Each row comes from the steps of one path. Every step used is in the known rows, and no mark comes twice. Write the path behind each row, first mark first.
In the rows, zero is written as 128.
Known rows:
N V P Z: [101 149 111 143  92 124  96  95 130 172 164 181 141 129 152 124 138  46
  92 120 188 156 151 102 147 107 115 115  83 125 127]
P Z Q T N V: [100  92 111 123 134 128 105 108 160 175 139 159 148 171 137 102 146 126
  97 125 148 129 158 167 110 119  92  95  92 169 115]
Q V N: [ 74 150  91 139 167 112 175 124 178 116 137 154 103 112 116  85 159 126
  78 105 204 114 129  98 136 114 106  68 121  76 105]
Q T N V P D: [148 128 181 113  62 105 125 158 213 140 125 161 176 156 187  92  75  82
  45 132 143 154 145  93  91 125 134 149 146 117 104]
T P Z Q E A: [ 93 141  57 128 150 145 124 107  63 144 168 170 113  94 153  72 163 149
 154 120 106 159 136 171 109 180 122  87 109 144 139]
D P V: [ 94 136 129 132 120 124 138 110 110 143 136 154 103 102 157 112 116 105
  56 151 153 131 125  91 114 175 149 151 127  78 127]
E P D: [135 143 114 141 112 129 135 151 103 118 120 165 133  94 192  76 103  96
 111 155 121 132 129  78  84 166 110 151 197  94 114]
T Q E: [ 67 122 106 123 155 126 171 110 169 121 126 152 117 144 146  96 143 181
  93  91 173 131 113 128 126 155 130  56 118 117 110]
Q T N: [108 104 106 138 152 172 180 130 172 151  87 142 126 160 121  69 123 160
  71 140 151 147 122 127  92 144 119 104 119 140 108]
A D P Z Q E: [164  80 145 133 121 186  99 134  84 126 159 151  96 111 199 139 152 152
 110 103 132 143 135 118 127 169 111 117 147 118  97]
A D P Z Q: [174 118 124 151 107 180  83 127  63 152 156 157 109 114 185 139 153 118
 128 146 147 150 129 117 116 134  95 151 165 127 111]
T P V N: [ 39 170 134 114 150 105 156 128 165 129 188 161 102 106 149  83 122 109
  65 137 167 162 112  86  84 187 128 115 123  80 122]
Q V: [106 150  75 138 161 114 163 108 129 151 114 158 127 108 123  85 163 126
  75 125 167  90 126 118 136 106 108 102 115  76  95]
V P: [128 154 108 161 117 154 153 112 127 153 129 171 125 123 134  84 124 102
  92 130 180 163 132  90 114 121 139 129 136 119 111]
Q T P: [121 166 109 144 133 147 159 138 135 148 107 175 119 118 147  75 122 126
  82 164  94 185  93  94  76 163 114 113  98 122 123]
E P Z Q V N: [ 68 116  65 155 143 123  90 135 125 124 165 166 103 107 133 115 148 106
 116 131 204 130 149 112 122 121 104  83 132 108 111]
A E X: [ 99 131 124 160 128 188 182 118  71 137 142 144 108 103 168  69 164 169
  81  90 139 168 161 114  92 165 140  50 130  92  95]
T P V: [ 76 176 122 115 143 106 144 108 116 159 167 175 125 103 154  84 124 110
  64 153 125 137 114 104  80 179 128 149 116  80 111]
Q T P V: [ 77 160 140 109 132 125 149 127 147 160 141 160 122 119 147  88 113 120
  37 173  99 158 103  98  80 186 135 141  81  77 122]
D P Z Q V: [121 130  70 166 125 110  90 107 103 165 154 182 112  96 147 145 156 110
 105 133 145 129 134 126 128 112 109 126 119 115 116]
T P Z Q V N: [ 74 169  80 151 156  97 115 126 154 150 203 193 107 100 143 111 161 113
 111 118 159 152 120 120 100 123  81  88 116 113 112]
T P Z Q E: [100 131  95 140 164 144 123 100 103 158 186 189 106 108 171  97 160 152
 132 100  91 161 125 142  88 171  99  87 121 142 107]
A D P V: [141 127 170 106  99 147 121 139  98 129 140 128 114 106 179 126 123 109
  46 162 160 124 127  82 115 171 141 171 152  51 102]
V P Z Q T N: [117  94 107 164 111 183 120 118 161 191 146 172 138 170 131 101 108 126
  93 140 159 186 143 143  91 111 127 129 114 179 117]
D P: [135 142 105 166 126 142 148 119 100 128 109 167  90 105 154 107 128 115
  98 141 152 158 116  84 103 157 131 123 143 124 130]
E P Z Q T: [110  98  71 163 124 171  97 125  88 158 120 167 113 123 142 102 130 119
 115 175 129 162 142 125 105 144 106 118 119 147 132]
V P Z: [ 93 144  89 172 111 173 125  96 113 184 161 181 125 122 140 113 131  83
 100 130 179 170 132 106 124 116 118 130 100 130 128]
D P Z Q: [123 122  86 174 128 146  97  99  77 164 161 183  99 107 159 129 145 114
 145 135 137 159 131 127 108 139 103 128 129 157 135]
N V P Z Q: [115 141 106 140  98 106  74  92 120 179 186 187 144 137 152 118 151  69
 119 122 177 143 168 132 136  95 109 123 112 142 119]
V N: [ 73 144 102 146 168 146 182 121 165 110 139 148  92 122 123  74 151 133
 107 110 199 149 130  96 119 144 102  74 134 123 126]
N V: [105 148 111 118 142  94 144  94 129 138 123 156 129 128 142  87 157 100
  96 120 167 104 140 114 134 127 105  99 117 105 117]
A E: [102 130 110 167 157 185 205 107 101 155 126 144 127 101 154  81 154 161
  64  89 126 130 151 115 109 147 114  80 147  99  93]
N V P D: [152 172 162 122  78  77 113 131 161 139 148 174 166 115 193  98 111  56
  84 122 151 131 148  79 115 122 117 150 159  91 112]

Which path is each row?
[ 56  78 137  98 160 123 134 136 147  79 170 135  85 117 149  84 128 156
  77 111 177 118 164 111 110 201 159  89 174  82 102]
Z Q E P V N
[125 148  77 140 169  93 145  98 121 156 127 167 131 116 125  75 178 147
  99 126 152  81 140 146 125  89 101 114 145  97  87]
Z Q V
[101 105 129 134  84 148 108 129 183 175 137 166 153 171 139 122 103  74
  56 128 185 175 146 116 115 117 132 113  72 150 121]
Q T N V P Z
[ 70 139  73 151 169 115 126 103 157 152 181 166 110 112 118 108 178 126
 114 102 194 116 148 137 143  95  79  75 115 103 112]
P Z Q V N
[128  84  93 133 160 146 134 131  89 103 115 157 102 118 156  76 144 166
 126 120 132 124 152 124 100 171 143  95 177 122  92]
Z Q E P
[106 109 100 169 127 191 174 137  74 133 112 145 121  95 162  87 127 140
  74 124 132 147 157  92  94 172 136  91 173 101  97]
A E P
[129 157 128 133  98 101 121 109 141 143 135 171 144 131 142 102 127  67
  79 127 188 143 151  89 129 113 137 116 122 113 110]
N V P
[ 39 137 128 112 164 124 172 105 173 128 167 136  95 119 130  85 142 123
  59 122 202 119 139 104 125 162 129 103 118  71 123]
P V N
[117 103 106 148 139 166 121  94 120 163 179 178 122 128 151 105 145 138
 110  86 149 155 155 133 121 132 136  99 119 142 104]
V P Z Q E
[117 108 126 123 161 146 144 109  98 110 157 155  87 127 157  54 176 196
 129  89 139 146 158 147 101 170 146  57 135 114  89]
Z Q E X
[139  92 111 123  95 200 125 138  55 111 126 130 101  92 176 121 145 131
 103 127 158 153 137 120 153 194 142 108 118 102 138]
Q E A D P Z
[ 67 126 128 119 134 130 152 120 147 106 147 157 100 145 157  87 155 192
 102  91 190 167 121 128 109 173 157  23 101 105 111]
T Q E X
[159 175 141 137 121 108 134 150 145 148 140 184 147 110 194  70 111 134
 111 159  41 161 106 109  52 154  84 159 163 119 116]
Z Q T P D
[118 109 112 135 108 114  81 101 147 183 178 182 157 161 152 116 132  91
 110 109 198 147 171 149 110  93 119 122 134 175 109]
T N V P Z Q
[ 63 149 144 111 140 113 134 135 188 133 173 154 106 127 144  81 117 136
  67 152 124 173 118 107  74 179 126 118 118 101 121]
Z Q T P V N
[ 96 154  73 162 115 138 115 103 127 185 157 184 141 109 130 124 141  77
  66 128 191 136 133 106 144  88 121 122  80  90 107]
Q V P Z
[106 117 117 111 152 104 149 121 154 141 125 153 145 152 136  78 139 116
  86 111 182 107 151 134 109 124 115  99 139 140 101]
T N V
[ 97 131  90 174 120 162 120 103  94 159 144 176  92  97 157 134 134  96
 111 135 156 174 116  97 116 156 106 118 100 136 143]
D P Z
[ 45 157 147 110 133 126 159 144 193 124 158 154  99 119 142  86 110 111
  40 154 141 183 107  82  81 194 131 105  90  79 129]
Q T P V N
[124  97 122 112 141 107 133 121 178 145 109 145 145 176 132  72 138 142
  83 131 147 120 153 152 102 114 112 103 131 159 103]
Z Q T N V
[163 100 129 109 100 177 150 155  63  80  94 114 103  95 172  89 142 147
  98 133 155 144 133 103 140 195 164 115 154  91 117]
Q E A D P
[106 164  79 155 150 134 106  97  84 181 185 197 122 108 160  98 151 120
 148 141 110 165 119 139  77 141  77 124 120 155 126]
T P Z Q
[178 129 145 143 105 170 133 145  85 120 109 143 104 110 178 117 135 116
  92 151 152 151 110  74 114 154 118 146 165  98 104]
A D P
[ 85 159  93 156 128 169 129 123 126 174 146 182 117 114 155 107 130 106
  96 152 101 198  95 104  85 164  92 107  58 136 140]
Q T P Z
[123 124 123 143  84 122  79 103 146 178 153 175 145 148 147 122 138  73
  88 138 151 169 157 126 138 102 113 117  79 143 130]
N V P Z Q T
[150 141  88 115 124 174 157 129  61 125  93 114 137 109 133  55 164 132
 116 160 175 116 137 134 141 141 120 124 155  96 125]
E A D
[163 121  86 143  88 171  82 126  31 139 134 136 119  99 164 109 153 112
 149 169 160 151 140 147 132 144 116 146 153 139 147]
E A D P Z Q
[141 168 138 151  94 127 146 134 144 150 145 179 153 106 184  83 101  86
  89 125 138 148 132  84  97 126 116 165 173  96 114]
V P D
[131 125 128 161 101 166 167 158  90 125 127 154 148  77 211  91 100 128
  70 120  91 131 155  82  77 176 117 122 208  80  97]
A E P D
[ 91 118 129 123 156 162 165 114  99 106 143 152  81 120 160  60 164 177
 105  84 153 156 140 121 112 185 153  47 102  95  98]
Q E X
[113 106 130 110 138 123 155 131 186 138  94 145 143 169 133  81 125 123
  61 130 158 131 137 130 110 130 117  87 100 137 109]
Q T N V
[147 106 145 123  99 113 113 135 190 154 117 155 155 181 138  87 109 110
  72 140 165 157 163 131  99 108 142 124 136 163  99]
Z Q T N V P
[152 100 129 121 133 122 128 151 112 100 132 158 128 101 204  74 119 158
 122 115  93 107 155 114  85 173 123 127 218 101  90]
Z Q E P D
[117 109  70 119 167 139 168  99  88 115 111 134 119 109 125  43 173 180
 137 113 137 109 164 178 135 159 146  84 149 131 124]
Z Q E A
[112 137  86 171 118 160 102  90 103 190 168 184 135 126 142 102 146 104
 125 127 166 164 144 132 116 106 112 134 130 152 121]
V P Z Q
[187  93 125 112 109 159 126 148  57  87 105 120 108 102 173  91 154 165
 125 134 138 133 149 135 133 182 159 118 186 111 110]
Z Q E A D P
[ 76 104  79 180 121 206 154 122  61 158 136 160 122  88 168 116 132 120
  80 117 135 151 161 104 108 166 119  84 131 113 111]
A E P Z
[ 84 101 111 137 152 163 119  94  84 139 186 165  89 120 165  79 184 178
 142  81 144 158 155 156 112 168 126  53  94 125 102]
P Z Q E X
[ 87  83 116  98 151 122 123 119 100 114 150 143 112 116 157  81 132 158
  72 131 134  94 165 132 106 190 167 124 154  79  90]
Z Q E P V
[ 96 112  84 162 147 167 128  93 118 180 139 164 123 135 133  96 159 138
 115 141 118 148 130 152 119 124  86 109  89 146 129]
P Z Q T
[130 110 124 107  80 142 128 157 105  83  98 119 116 119 175 116 128 159
  96 134 190 152 113 112 141 186 167  88 148 101 134]
T Q E A D P
